Known rows, with every step that occurs
nenev, teza, gokup: [  8 -19 -15 -23  32  14  11  34   6 -11  -5 -36  30  -9  24  -1  23 -35
  -7  -3 -39 -10 -13 -19 -33]
gokup, vonav, zisof, teza, gurat: [  6   5 -26 -21  13  -3 -18  33   0 -33 -60 -39  47 -16  27  18  32 -16
  11  20   0 -22 -56  10  -9]
zisof, vonav, nenev, teza: [-17  -5 -21 -26  25   8  -2  56  -3 -11  -8 -63  17 -14  19  14  18 -46
  19  15   6  -3 -45  -7 -10]
gurat, teza: [ 11  13 -29 -15  25  33   0  17   3 -15  -9 -34  14  -5  39  10  55  -9
  12 -22 -33 -11 -42   6 -45]
teza, zisof, vonav, nenev: [ -4 -10  12   5  41   9   5  50 -14  -7 -23 -55  22  11   9  15  25 -10
  25   1  -6  -4 -35  32  -8]
gokup, vonav: [  0   4 -10 -12  18  12  -9  11   3 -20  -8 -17  18  -2  28  13  38  -7
  18  -7 -16 -15 -47   8  -3]
vonav, gokup, teza: [  8  -8 -16 -34   8  38 -12  33 -19 -13 -33 -30  21 -19  42  -1  48 -10
  19 -11 -12  -7 -38  18 -20]
gurat, teza, gokup: [ 20  -1 -28 -10  24  31   4  13  -5 -13   8 -53  21 -11  37  -4  49 -18
  -4 -33 -39 -11 -24  -4 -38]
raropa, vonav: [ -5   9  -4 -13  35   6 -14  12   3 -15   2 -10  17  21  15  12  38   1
   8  -7  -3 -18 -32  16 -17]
raropa, vonav, nenev, teza: [-29  -3 -15 -22  38 -12  -7  35  -9 -25 -29 -16  28 -21   7  14  11 -16
  13  18   9 -13 -51  -6 -22]
zisof, vonav: [  9   8  -6 -17  22  23  -9  39   8  -2  19 -56   6  24  25  14  44 -32
  18  -8  -6  -9 -26  16  -5]
raropa, vonav, nenev, teza, gurat: [-16   7 -13 -21  41 -14 -13  31  -8 -25 -33 -12  36  -4  12  10   1 -14
   4  41  -4 -20 -53  -4 -39]
teza, gurat: [ 28  15  -3 -13  33  16  -9   8   4 -11 -18 -22  27  32  32   7  37  -9
   2  37 -47 -21 -40  18 -42]
zisof, teza, gurat: [ 18   4 -19 -27  30  12 -19  38   8 -21 -33 -40  33  23  40  12  20  -8
  -2  27 -29 -15 -27   4 -42]
raropa, vonav, zisof, teza: [-15  -1 -29 -24  25  -4 -17  34   0 -29 -50 -37  38  -8  11  24  38  -9
  10  -6  25 -18 -37  17 -10]
zisof, teza, gokup, vonav, nenev: [-13 -27 -32 -21  17  -2 -18  35 -24 -32 -24 -70  37 -30  26   4   3 -21
  -3  -3   1  -9 -27 -21   5]
nenev, vonav: [ -6   7 -20 -16  23  15  15  22  26 -24  21 -33  19  26  29   8  21  18
   5   7 -34  -4 -27  25  -6]
gokup, vonav, raropa: [ -4   1  -3  -1  19   0 -13   4   4 -19 -14 -16  37 -10  29  12  42 -26
  25   4 -16 -26 -46  13  -8]
raropa, vonav, gokup, teza: [ -6   4  -7 -29  15  21 -22  26 -19 -17 -18 -16  21 -11  28   1  38   4
  15 -19  13 -13 -33  20 -11]
nenev, vonav, zisof, teza, gurat: [ -2   7 -36 -25  18   4   1  43  23 -37 -34 -50  48  10  27  15  12   8
  -2  34 -23  -9 -32  24 -11]
vonav, gokup: [ 12  -3 -15 -14  25  35   8   9  -8  -9 -34 -25  17 -14  33   5  54 -23
  18   3  -4 -13 -26  22 -14]
vonav, raropa: [  6  -4  -4  -5  31  10  -3   6  10 -11 -18 -24  38   5  29  14  49 -29
  20  14 -25 -24 -34  25 -33]
nenev, vonav, gokup, teza, gurat: [  6  10 -12 -29   8  28  -4  37   4 -27  -7 -31  30  11  46  -8  13  19
   1  24 -33  -4 -34  27 -15]
nenev, teza: [  1  -3 -15 -28  32  17  10  39  12 -13 -21 -15  23  -5  28  13  28 -26
  11   6 -34  -9 -31 -10 -42]
teza, gokup: [ 21 -14 -12 -10  28  19   0   8  -8  -7   7 -53  25   7  24  -3  40 -20
  -8  -8 -35 -13 -15   5 -17]

Rows
[ 11 -16  14 -18  27  26 -14  53 -16 -14 -32 -23  27  17  25   9  33  26
  17 -21 -44  -3 -42  31 -41]
gokup, teza, zisof
[ 10 -23 -40 -25  17   8  -4  36  -6 -22 -49 -77  48 -24  21  12  41 -29
  -3  -7  -1 -12 -23   9 -12]
vonav, zisof, teza, gokup
[  2 -14 -13 -18  22   8   6  31   0 -21  -3 -30  30 -24  22  -2  17 -33
  -1  -8 -32 -12 -24 -26 -12]
nenev, teza, gokup, vonav
[ 10 -14 -19  -8  13   6  -2   9 -13 -22 -19 -52  42 -24  15   2  47 -24
   4 -12 -10 -19 -37   8  10]
teza, gokup, vonav, zisof
[-22   4 -15 -14  36  -8 -12  16 -18 -23 -17 -30  22  -1  10  15  22  -1
  10  12  15 -16 -55  10 -14]
raropa, vonav, nenev
[ 10   2 -23  -6  14  26  -1  12  -9 -20  10 -47  24 -22  35  -5  45 -17
   1 -38 -29 -13 -35 -10 -18]
gurat, teza, gokup, vonav
[-12 -19 -18 -22  24   7  -1  54 -10  -8   5 -76  24 -19  16   3  10 -57
   7   7   1  -3 -30 -13  -4]
zisof, vonav, nenev, teza, gokup
[ 16   2 -30 -27  23   6 -13  36   1 -26 -70 -47  49  -4  29  21  36 -17
   3  30 -11 -18 -41  18 -32]
vonav, zisof, teza, gurat
[ -7   0 -19 -32   4  32   2  39   3 -28   0 -33  21  -2  41  -3  25  18
  10  -4 -22   0 -28  28   1]
nenev, vonav, gokup, teza
[  0   2 -20 -14  12   3  -3  13  -4 -25 -40 -31  34 -22  18  19  55 -19
  21  -3   1 -18 -64  16   0]
gokup, vonav, zisof
[ 13   7   7   6  34  35   8  49   5  -4  -4 -46  14  10  25  10  50  -8
  23 -37 -26  -6 -26  26 -35]
gurat, teza, zisof, vonav
[  9   1 -30  -7   9  17   4  14 -10 -25 -16 -57  36 -42  29   0  56 -24
   4 -36 -16 -16 -46  -1 -17]
gurat, teza, gokup, vonav, zisof
[ -2   1  -2   7  35  23   9  49 -14 -10 -18 -60  18 -11  21  12  39 -10
  25 -22 -12  -4 -42  23 -29]
gurat, teza, zisof, vonav, nenev
[  5 -12  -3   3  18   2 -11   1  -1 -16   4 -43  43 -15  24  -6  37 -33
   6  -8 -25 -25 -24   2  -3]
teza, gokup, vonav, raropa
[ 12 -17  11 -18  22  38  -3  45 -25 -12 -50 -20  27  -9  32   0  45  12
  24 -18 -23  -5 -27  37 -27]
vonav, gokup, teza, zisof
[ -7 -16  11 -19  22  17 -20  71 -26 -13 -21 -56  24   9  20   9  22   3
  25 -12 -15   2 -49  30 -21]
gokup, teza, zisof, vonav, nenev
[  1  11 -25 -22  28  -8 -24  31   3 -28 -55 -34  47   2  14  19  29  -6
   3  18  12 -23 -43  19 -22]
raropa, vonav, zisof, teza, gurat
[ -7  -5 -31 -23  10   2 -10  37  -3 -31 -54 -46  39 -28  24  23  38 -20
  19  -5  12 -16 -52   7   3]
gokup, vonav, zisof, teza
[ -7 -15 -41 -24  14   3  11  43  18 -36 -14 -73  45  -9  23   8  13  -4
  -9   4 -13  -4 -16  15   7]
nenev, vonav, zisof, teza, gokup
[ -5   6 -21 -14  19  26  21  18  14 -23  -1 -31  19   0  34   2  28   5
  11   9 -16  -4 -19  29   8]
nenev, vonav, gokup
[  9 -24 -27 -25  22  17 -10  36  -2 -18 -10 -68  29   0  30   4  22 -18
  -8 -14 -18  -9   0  -8 -18]
zisof, teza, gokup
[  7  -9  28  16  40  13   2  41  11   1 -15 -39  30  23  16  12  42 -20
  30  -4 -22 -16 -17  41 -18]
teza, zisof, vonav, raropa
[ -2 -17 -20 -20  15   3   9  33  -1 -23 -30 -39  46 -39  14   3  29 -43
   4  -6 -20 -14 -37 -15  -7]
nenev, teza, gokup, vonav, zisof
[ 22   5  -8 -32  12  33 -18  28 -19 -13 -38 -22  32  -4  46  -5  37  -7
  10  18 -27 -13 -41  20 -35]
vonav, gokup, teza, gurat
[-15 -23   0 -10  47   2  19  50 -16 -20 -58 -24  34 -21   9  14  10 -11
  19  20 -26  -4 -47   8 -36]
vonav, nenev, teza, zisof
[ 11   7   2   9  28  46  16  47  -5  -4 -23 -42  13 -14  28   4  57 -16
  26 -35 -10  -7 -21  32 -22]
gurat, teza, zisof, vonav, gokup
[  9 -11  -8  -7  18  11  -5   8  -9 -17  12 -43  27  -3  25  -4  35 -16
  -1 -16 -25 -16 -26  -4   3]
teza, gokup, vonav
[-10   3 -12  -4  25   5  10  14  29 -24  12 -28  38  17  30   7  26   0
  12  20 -35 -15 -28  29  -8]
nenev, vonav, raropa
